Each row was made from one small tree. The marks that hang from a mark follow it in brackets, in the order of their numbers. Every link used is in the known rows. Write each row's tree.
Known rows
z198{z262 z979{z472}}: [-43  29   3  19  22 -40 -19 -10 -20 -28 -17 -14   1   5  10  64 -13 -21
  -5  11]
z441{z472{z108 z852}}: [-10   0  -1   2   3  -6  -1   8  -5  28  -7  22  -7 -14  -4   7  12   7
 -18   8]
z198{z262 z979{z472{z108 z852}}}: [-18  37   3  14  25 -21 -13   1 -22  17 -19   2   7   0   7  43  -5   1
 -31  10]
z198{z979{z472{z108}}}: [-17  22  -1  -2  18 -25  -9   2 -43 -10  -6   3  -5   0  14  39  -8 -31
 -22   5]
z108{z472{z852}}: [-14  -5  -5  19  -7 -17  -9   4  -3  13   0   0  -2  -5   4 -18   4   5
  -4   4]
z441{z472{z108{z979} z852{z641}}}: [  1   0 -22 -20 -15   3  10  18   5  17   8  15  -3 -12  -3 -32  15  23
 -11  -1]
z2{z262}: [-41  -5   6  33   6 -15 -12 -13   4 -27 -15 -14   3   1   9  24   7  -9
  19   5]
z979{z198{z262}}: [-23  10  23  33  14  -8  -2 -32  10 -14 -19 -30   1   6 -12  57  -8 -11
  18  13]
z852{z441}: [  0  -4  19  11   1   7 -13 -14   8 -24  -3   3  -9   5   2  20   1 -17
  18  -5]
z641{z108{z979}}: [-10 -12  18  -1  -9 -25   3 -14   1 -31  17 -25  -3   1  11 -22   5 -12
   9   1]
z641{z108{z472{z852{z441}} z979}}: [ -4 -25  11 -13 -11   7  -1  12  31  19  18   3   7   2  12 -60   5   9
   3  -6]
z441{z472{z852{z641{z108{z979}}}}}: [ -2   1 -26 -19 -22 -13   7  19  22  16  16   6  -3 -14   0 -40  10  25
  -1  -2]
z852{z472{z108} z641}: [ 25   2 -18 -17 -11  12   6   6   4  16 -10  11  -2 -12 -16   3  18   9
  -2 -25]
z108{z472 z979}: [-36 -26   5   1  -9 -23   0  -3  -3 -32  14 -20   0   2  12 -29   4 -17
  12   4]
z641{z108{z979{z198}}}: [ -4 -12  19   1   0 -11  11 -22   3 -20  12 -33  -2   6   3  -7  -8 -19
  15   8]
z108{z979}: [-13 -12  12   9  -5 -24  -3 -20 -12 -53  11 -25  -8   4  10  -9   3 -19
  16   4]
z472{z108{z979} z852{z441 z641}}: [ 36   5  -2 -16 -15  35   3   6  17   9  11  14   0   3  -1 -39  12  22
  -1 -15]
z108{z472}: [-33 -12   3  13  -6 -21  -6  -4  -3  -9   1  -7  -3  -3   4  -1   4 -14
   6   2]
z198{z262 z979{z472{z108 z852{z441}}}}: [ -9  31  11   3  28   7 -17   5  -1  23 -21  19   9   7   6  44  -7   1
 -24   2]
z641{z108{z472{z852} z979}}: [-13 -18   3  -3 -14 -21   2   8  11  12  20 -12   6  -4  12 -60   6  10
  -5   2]
z441{z472{z108{z979{z198}}}}: [-26 -24  10 -13  10   1  18  -5  -4  -6   1  -8  -3  -2  -4  13   0 -22
   3  14]
z979{z198 z472{z852{z641}}}: [ 27  18 -29  11  -5  -3   4   6 -29   0  -1   3  -2  -1 -10  17 -17   8
  -2   4]
z441{z472{z108{z979{z198}} z852{z641}}}: [  7   0 -21 -18  -6  16  18  11   7  27   3   6  -2  -8 -11 -15   3  15
  -5   6]

Write each row's tree
[ 25  39 -22 -16   4  18 -10  23 -13  29  -5  33  -1   1   5  12  -6   6
 -24 -12] : z198{z979{z472{z108 z852{z441 z641}}}}
[ 42   3   0 -14  -6  48  12   0  17  20   5   5   1   8  -9 -23   0  14
   4  -9] : z472{z108{z979{z198}} z852{z441 z641}}
[ -7 -20  20  -6  18  11  15 -18  16  -2 -19 -24  12   3 -15  23   5  -5
   9  -3] : z852{z472{z108{z979{z198{z262}}}}}
[ -4 -21   9  -7   5 -21  15  -7 -25 -34  16 -25   5   6   5   2 -18 -25
   5  12] : z641{z108{z979{z198 z472}}}
[23  4 19  5  3 26 -7 -3  6 21 -5 20 -4  1 -1 -1  9  6 -9 -7] : z472{z108 z852{z441}}
[-25   2  13  25  19 -17   1 -19 -18 -27 -16 -20   7   7  -9  65 -19 -18
   8  17] : z979{z198{z262} z472}
[ -9 -20   4   3   9 -20   9 -12 -39 -56   9 -24  -1  10   5  17 -19 -31
  12  15] : z108{z979{z198 z472}}
[ 23 -35  16 -26  13  39  13  -6  15  -1  -8  -1   3   8  -9   4   1 -19
  15 -15] : z852{z441 z472{z108{z979{z198}}}}
[ 39  19  -4  -4 -12  38  -4   8  17  32  -2  27  -3  -3  -9 -12  12  24
  -7 -16] : z472{z108 z852{z441 z641}}
[ -6  30 -17  16  14 -38 -20   4 -42 -11  -6   3  -8   0  17  27 -15 -14
 -17   9] : z198{z979{z472{z852}}}
[ 13 -10 -15 -11 -14  33   7  11  29  19  10   1   4   7  -5 -39  -6  13
  16  -7] : z108{z472{z852{z441 z641}} z979{z198}}
[ 24  -4  10  -2   9  17  -4  11 -22   7  -2  29   3   1   1   5  -2   1
 -19  -2] : z979{z472{z108 z852{z441}}}
[ 15 -18   3  -3   3  -2  -6   5 -20 -38  12   8   1   9  12 -17  -8  -6
   3   1] : z108{z979{z472{z852{z441}}}}
[ -7  10   4  31  18 -14  -2 -12 -18  -5 -16 -12   8   5  -9  49 -18   2
  -3  18] : z979{z198{z262} z472{z852}}
[ 29  25 -13   6 -15   9   0   2  -4  26  -1  11  -5  -9  -8 -12  13  25
 -14  -8] : z472{z108 z852{z641}}
[ -3  15 -32   4 -15 -10  -4  14   7  16  -3  20 -11 -15  -7   2   7  21
  -1   0] : z441{z472{z852{z641}}}
[  7 -11 -17 -14 -22  20  -2  18  28   8  14  10   3   3   3 -56   6  20
  11 -13] : z108{z472{z852{z441 z641}} z979}
[ 34   5  -5 -16 -23  18   0   7  32   9  18   6   0   1   2 -49   6  24
   8 -16] : z472{z852{z441 z641{z108{z979}}}}
[  5 -27  29 -16  20  40  12 -13  38   4 -20  -9  14   9 -16  23   3  -6
  17 -11] : z852{z441 z472{z108{z979{z198{z262}}}}}
[  1  16 -28  -6 -20 -11   1  19  22  38   3  19  -6 -18  -8 -13   9  28
  -7  -3] : z441{z472{z852{z641{z108}}}}
